What can hang from each mark:
z_938: z_478
z_823: z_219 z_478
z_478: z_585 z_938
z_585: z_164 z_219 z_823
z_219: z_164 z_585 z_823 z_938

Every row comes from one small tree of marks. Brackets hold a mark, then the marks that hang from it, in the order of their numbers. Every link used is in the known rows. Which tree was each row made from?
Known rows:
[z_585 z_823]: [ 0.83 -1.86 -0.39  1.62  0.39 -3.58  1.18  4.93 -0.02 -0.71 -0.32 -0.17
 -0.38  2.09  0.90  1.56  0.09 -3.04 -1.02 -2.86 -0.54  3.30]
[z_938 [z_478 [z_585 [z_219 z_823]]]]: [ 1.73 -2.91  0.97  1.94  2.26 -1.32  1.14  0.87  1.64 -3.45  0.74 -2.63
  2.80  0.03 -1.95  2.71 -2.40 -1.86  0.60 -2.27  0.40  0.79]
[z_478 z_585]: [ 2.27 -0.67  0.19  2.90  0.52 -4.01 -0.85  5.62  0.23 -1.46  1.47 -1.46
  1.25 -1.01 -0.84  2.13 -0.81 -1.24 -1.90 -2.63 -0.14  2.46]
[z_585 z_164 z_219 z_823]: [ 1.17 -4.26  0.24  0.17  0.17  0.27  1.40  3.54 -1.38 -1.03  1.09  0.43
  0.33  1.72 -0.40  0.92 -2.62 -1.33  0.47  0.14 -1.40  1.33]
[z_585 z_219]: [ 0.57 -1.50  0.77  2.69  1.20 -1.72  0.13  3.26 -0.96 -1.55  2.43  0.26
  1.36  2.11  0.40  1.21 -1.65 -2.87 -1.47 -2.36 -1.11  1.40]
[z_219 z_164 z_585 [z_823 [z_478 z_938]]]: [-2.62  4.02 -3.33 -1.95 -0.66  0.49 -2.13  1.34  1.61  2.25 -1.75 -3.36
  0.32 -1.01  0.48 -0.60 -1.47 -0.56 -1.45  1.91  0.00 -0.03]
[z_823 [z_219 z_938] z_478]: [-0.05  1.54 -2.22  1.99 -1.21 -1.46 -1.42  1.81 -0.04  1.25  0.94 -1.32
 -0.37  2.32  1.23 -0.43 -2.16 -2.59 -0.93 -2.10 -0.88  1.40]
[z_585 [z_823 z_219 z_478]]: [ 0.65  0.68 -4.78  0.58  1.28 -1.76 -0.52  1.87  1.03  2.07 -2.68  0.07
 -0.87  3.39  0.94  1.26 -2.08 -2.71 -0.19 -2.15 -2.10  2.28]
[z_823 z_219]: [ 0.32  1.46 -1.26  2.42  1.47 -3.92 -1.29  3.83 -0.61  0.22  1.04 -0.79
  1.52  1.32  0.77  0.96 -2.36 -3.12 -1.93 -3.25 -0.86  2.76]
[z_823 [z_219 z_585]]: [-0.25  3.89 -1.10  1.48  1.05 -2.99 -3.00  3.23 -0.68  0.68  0.88 -2.43
  1.29 -0.33  1.21  1.04 -2.56 -0.82 -1.91 -2.16 -1.18  2.29]
[z_478 [z_585 z_164 z_219 z_823] z_938]: [ 1.90 -4.24 -1.18 -0.72 -0.74  0.33  0.33  2.71  1.41 -0.42  1.48 -1.73
 -0.22  0.10 -3.53  0.57 -2.74  0.54  2.56  2.25  0.22  0.73]
[z_478 z_938]: [-0.37  0.84  0.42  1.78 -0.45 -4.07 -0.70  4.54  1.42 -0.43  1.82 -1.01
  0.46  0.87 -0.15  0.60  0.08 -3.95 -1.58 -1.75  1.01  2.61]
[z_823 [z_478 z_938]]: [-0.41  1.68 -2.12  0.85 -0.53 -2.57 -0.92  3.31  2.37  0.62  0.19 -0.14
 -0.58  1.43  0.18  0.33 -0.39 -3.60 -1.44 -0.63  0.26  1.38]
[z_219 z_164 [z_823 z_478]]: [-1.23  0.73 -2.77 -0.22  0.82 -0.36  0.30  2.63 -0.28  0.82 -1.85 -0.87
  0.92  0.45  1.02  0.35 -1.36 -2.42 -2.07 -0.48 -1.24  0.73]
[z_938 [z_478 [z_585 z_164 z_219 z_823]]]: [ 3.46 -6.51  2.69  0.03  0.84 -0.23  1.81  2.18  0.22 -1.77  1.02 -1.65
  0.89 -0.75 -1.73  1.94 -2.86 -0.17  2.47  0.29  0.03  0.25]
[z_823 [z_478 z_585 z_938]]: [ 1.17  1.16 -2.82  1.19 -0.25 -2.40 -1.77  3.38  3.11  0.42  0.23 -1.41
 -0.38 -0.26 -1.72  0.96 -0.81 -1.50 -0.31 -0.19  0.19  1.21]
[z_938 z_478]: [ 1.07 -1.42  4.24  2.56  0.79 -4.66  1.10  3.74  0.27 -1.97  1.20 -1.07
  1.53 -0.12  1.58  1.81 -0.29 -4.37 -1.91 -3.65  0.91  2.31]
[z_585 z_164 [z_823 [z_219 z_938] z_478]]: [ 0.41 -1.25 -2.79 -0.46 -2.28  0.62  0.22  2.28 -0.42  2.02 -0.39 -1.20
 -1.73  1.82  0.42 -0.75 -2.95 -1.34  1.00  0.54 -0.99  0.67]
[z_938 [z_478 z_585]]: [ 2.70 -2.21  3.30  2.56  1.08 -4.42  0.34  3.88  1.09 -2.31  1.12 -2.48
  1.79 -1.65 -0.39  2.90 -0.88 -2.16 -0.96 -2.91  0.91  1.77]
[z_938 [z_478 [z_585 z_164 z_823]]]: [ 3.29 -5.19  2.85  0.26 -0.34 -2.39  2.11  4.30  0.58 -1.54  0.07 -2.22
  0.45 -2.06 -1.30  2.40 -1.46 -0.67  1.05 -0.59  0.92  1.47]
[z_823 z_219 [z_478 z_585 z_938]]: [ 1.02  2.64 -4.79  0.96  0.63 -2.15 -2.82  1.92  3.10  1.96 -0.47 -1.98
 -0.13  0.36 -2.03  0.51 -2.65 -1.17  0.42 -0.24 -0.33  1.12]
[z_478 [z_585 [z_219 z_164] z_823] z_938]: [ 1.06 -3.53 -1.27 -0.68  0.31 -0.09 -0.35  1.32  0.95  1.06  0.99 -2.46
  0.00  0.71 -1.72 -0.48 -1.81  0.83  2.29  1.38  0.10  0.20]

Which tree is each row?
[ 2.87 -5.23  1.76  1.19  1.67 -1.69  1.51  1.41  1.25 -2.18  0.46 -1.85
  0.81  1.21 -0.85  2.37 -1.73 -1.14  1.90 -1.91 -0.09  0.86]	[z_938 [z_478 [z_585 z_219 z_823]]]
[ 1.21 -3.52  1.73  0.31  2.40 -0.02  0.81  0.45  0.11 -1.67  0.93 -3.56
  3.19 -0.99 -1.24  1.39 -2.62 -0.58  0.61 -0.72  0.42 -0.59]	[z_938 [z_478 [z_585 [z_219 z_164 z_823]]]]
[ 0.16 -0.80 -0.60 -1.11 -3.66  1.30 -0.25  3.06 -0.93  0.83 -0.13 -1.90
 -2.31 -0.10  0.99 -0.41 -1.77  0.84  0.00  1.52 -0.53  0.19]	[z_219 [z_585 z_164 [z_823 z_478]] z_938]
[ 2.09 -1.06 -1.11  0.78 -0.73 -0.91 -0.95  5.36 -0.11 -0.33  0.25 -0.87
  0.35 -2.41 -1.34  1.57 -2.04  0.07 -1.20  1.00 -1.04  0.67]	[z_823 [z_478 [z_585 z_164]]]
[ 0.71 -1.73 -1.34  0.58  2.06  0.65 -0.08  1.85 -0.85 -0.96  1.05 -2.64
  2.43 -0.43 -1.47  0.89 -2.68  0.53 -0.43 -0.09 -0.81  0.14]	[z_478 [z_585 [z_219 z_164 z_823]]]
[-0.99  2.48  0.94  0.56 -1.34 -1.03 -2.87  1.59 -2.62  2.60  2.48 -4.57
  0.83 -0.68  1.99 -1.94 -2.66  1.17 -1.40 -0.78 -0.09  0.50]	[z_823 [z_219 z_164 z_585 z_938]]
[ 1.71 -2.34  0.29  0.54 -0.56 -0.20 -0.78  3.41  0.50 -0.89  3.51 -1.70
  1.06 -1.33 -3.31  0.32 -2.99  0.16  1.07  2.09  0.47  0.40]	[z_478 [z_585 z_164 z_219] z_938]
[-0.34  1.97 -2.76  0.11  1.47 -1.08 -2.11  1.86 -1.34  3.18 -0.56 -1.19
  0.86  0.73  1.79 -0.72 -2.83 -1.51 -1.61 -0.51 -2.14  0.56]	[z_823 [z_219 z_164] z_478]
[-0.98 -0.81 -2.43  1.55 -0.64  1.62  0.88  0.34  0.78 -1.46  0.87 -0.99
  0.08  3.46 -0.14  0.23 -2.07 -2.98 -0.58 -1.05 -0.79 -0.01]	[z_585 [z_219 [z_823 z_478] z_938]]
[-1.27  1.54 -1.09 -0.32 -2.80  1.87 -0.65  2.69 -0.37 -0.30 -0.04 -2.76
 -0.57 -1.40 -0.02  0.06 -2.35 -0.28 -1.30  1.32 -0.29 -0.33]	[z_219 [z_585 z_164] [z_823 z_478] z_938]
[-0.72 -3.78  3.79  0.52 -0.02  0.58  2.14 -0.82 -0.75 -1.40  2.49 -3.50
  2.14  1.37  0.86 -0.66 -1.97 -2.55  0.19 -1.25  1.36 -0.62]	[z_585 [z_219 z_164 z_823 [z_938 z_478]]]
[ 1.11 -3.28  0.19  1.16 -1.37  1.81  1.04  2.80 -0.65 -2.61  3.06 -2.93
  1.50 -0.71 -3.06  0.58 -3.20  0.32  0.79  0.71  0.42 -0.35]	[z_478 [z_585 z_164 [z_219 z_823 z_938]]]
[ 0.53 -0.58 -2.73  1.37  1.17 -0.93 -0.33  1.69  3.09 -1.89  1.45 -2.51
  1.61  0.74 -3.54  1.42 -1.97 -1.45  0.86 -0.24  0.73  1.02]	[z_478 [z_585 [z_219 z_823]] z_938]
[ 0.96 -5.05  1.57  0.29 -2.14  1.02  1.75  2.61 -1.92 -0.95  2.57 -0.86
 -0.73  2.19 -0.29 -0.44 -2.22 -1.11  1.02  0.50 -0.39  0.55]	[z_585 z_164 [z_219 z_938] z_823]
[ 0.21 -1.50  1.79 -0.34 -3.65 -0.31  0.18  4.20 -1.61 -0.26  1.50 -2.68
 -1.28 -0.87  0.49 -0.11 -1.22  0.53 -0.16  0.25  0.46  1.24]	[z_219 [z_585 z_164 z_823] z_938]
[-0.57 -1.89 -1.40  0.16 -1.53  3.33  1.10  1.13 -0.67 -1.26  1.47 -0.96
 -0.08  1.43 -0.96 -0.30 -3.00 -1.91  0.16  1.23 -0.81 -0.80]	[z_585 z_164 [z_219 [z_823 z_478] z_938]]
[ 2.25 -2.81  4.89  3.08 -1.29 -3.55  0.64  3.31  0.82 -2.40  3.13 -3.80
  1.04 -1.18 -0.12  1.11 -0.33 -1.82 -0.40 -2.89  2.20  1.13]	[z_219 [z_938 [z_478 z_585]]]
[-2.06  0.10 -3.57 -1.26  0.97  2.21 -0.25 -0.30  1.27  1.27 -0.51 -1.16
  0.56  1.89 -0.65 -0.88 -2.37 -2.26  0.07  1.76 -0.45 -1.01]	[z_585 [z_219 z_164 [z_823 [z_478 z_938]]]]
[-0.34 -1.66  3.30  2.18 -0.68 -2.65  2.43  1.97  1.23 -2.68  1.38 -2.78
  1.36  0.84  0.64  0.97 -0.32 -4.66 -0.72 -3.54  2.07  1.57]	[z_219 z_823 [z_938 z_478]]
[ 0.43 -0.02 -3.60  0.12  1.11 -0.12 -0.39  2.72  0.58  0.42 -1.92 -2.33
  1.04 -1.31 -0.81  1.02 -1.50 -0.09 -1.27  0.03 -1.10  0.21]	[z_219 z_164 [z_823 [z_478 z_585]]]
[ 1.52 -1.16  0.51  0.64 -1.48 -2.32 -0.87  5.51  0.94 -0.48  2.63 -2.12
  0.82 -2.74 -2.78  0.81 -1.74 -0.48 -0.23  1.34  1.47  1.45]	[z_478 [z_585 z_164] z_938]
[ 0.11 -2.14 -0.47  0.87  1.12  0.71  1.28  3.03 -0.95 -2.20  1.64 -0.25
  2.07  0.32 -1.35  1.30 -3.06 -2.28 -0.91  0.07 -0.94  0.82]	[z_585 z_164 [z_219 z_823]]
[ 0.54 -1.22  6.56  0.70 -3.09 -1.27 -0.13  3.29 -1.20 -1.26  3.23 -3.71
  0.68 -2.84  1.20 -0.10 -1.68 -0.90 -0.85 -0.25  1.97  0.25]	[z_219 [z_585 z_164] [z_938 z_478]]
[ 0.74  0.08 -2.96  1.81 -1.00 -0.66  0.07  2.70  1.71 -1.31 -0.11 -2.51
 -0.29  0.06 -1.47  1.06 -1.01 -1.30 -0.59 -1.55  0.08  0.90]	[z_219 [z_823 [z_478 z_585]] z_938]
[ 0.81 -3.02  3.22  0.77 -0.88 -1.75  1.29  1.65  0.22 -1.21  1.52 -4.95
  1.91 -2.08 -0.32  0.44 -1.04 -0.88 -0.07 -1.60  2.29  0.08]	[z_219 z_164 z_823 [z_938 [z_478 z_585]]]
[-0.12 -0.18 -3.43 -0.28 -0.57 -2.09  0.31  2.82  3.08  1.28 -1.87 -0.10
 -1.77  2.83  0.18  0.70  0.03 -3.51  0.42 -0.39 -0.08  1.97]	[z_585 [z_823 [z_478 z_938]]]
[ 1.91 -2.62 -0.78 -0.72 -1.29 -2.06  0.22  4.99  1.86 -0.03  0.63 -1.99
 -0.83 -1.60 -2.83  0.96 -1.49 -0.24  1.45  1.36  1.06  2.00]	[z_478 [z_585 z_164 z_823] z_938]
[ 1.54 -2.04 -1.41  0.30 -0.82 -1.44 -0.77  1.91 -1.25  2.00  1.08 -4.35
  0.04  0.47 -0.21 -0.73 -2.27  1.34  1.45 -0.87  0.18  1.23]	[z_478 [z_585 [z_823 [z_219 z_164 z_938]]]]
[ 0.88 -2.93  4.99 -0.58 -3.03 -0.91  1.19  2.94 -0.70 -0.70  1.18 -3.75
 -0.56 -1.36  1.14  0.25 -1.48 -0.40  0.74 -0.27  1.73  0.43]	[z_219 [z_585 z_164 z_823] [z_938 z_478]]
[-0.72  0.84 -1.55  0.54 -0.86 -0.15 -1.59  0.89 -1.48  3.05  0.98 -2.24
 -0.08  1.39  2.11 -2.04 -2.53 -1.16 -1.04 -0.51 -0.58  0.01]	[z_823 [z_219 z_164 z_938] z_478]
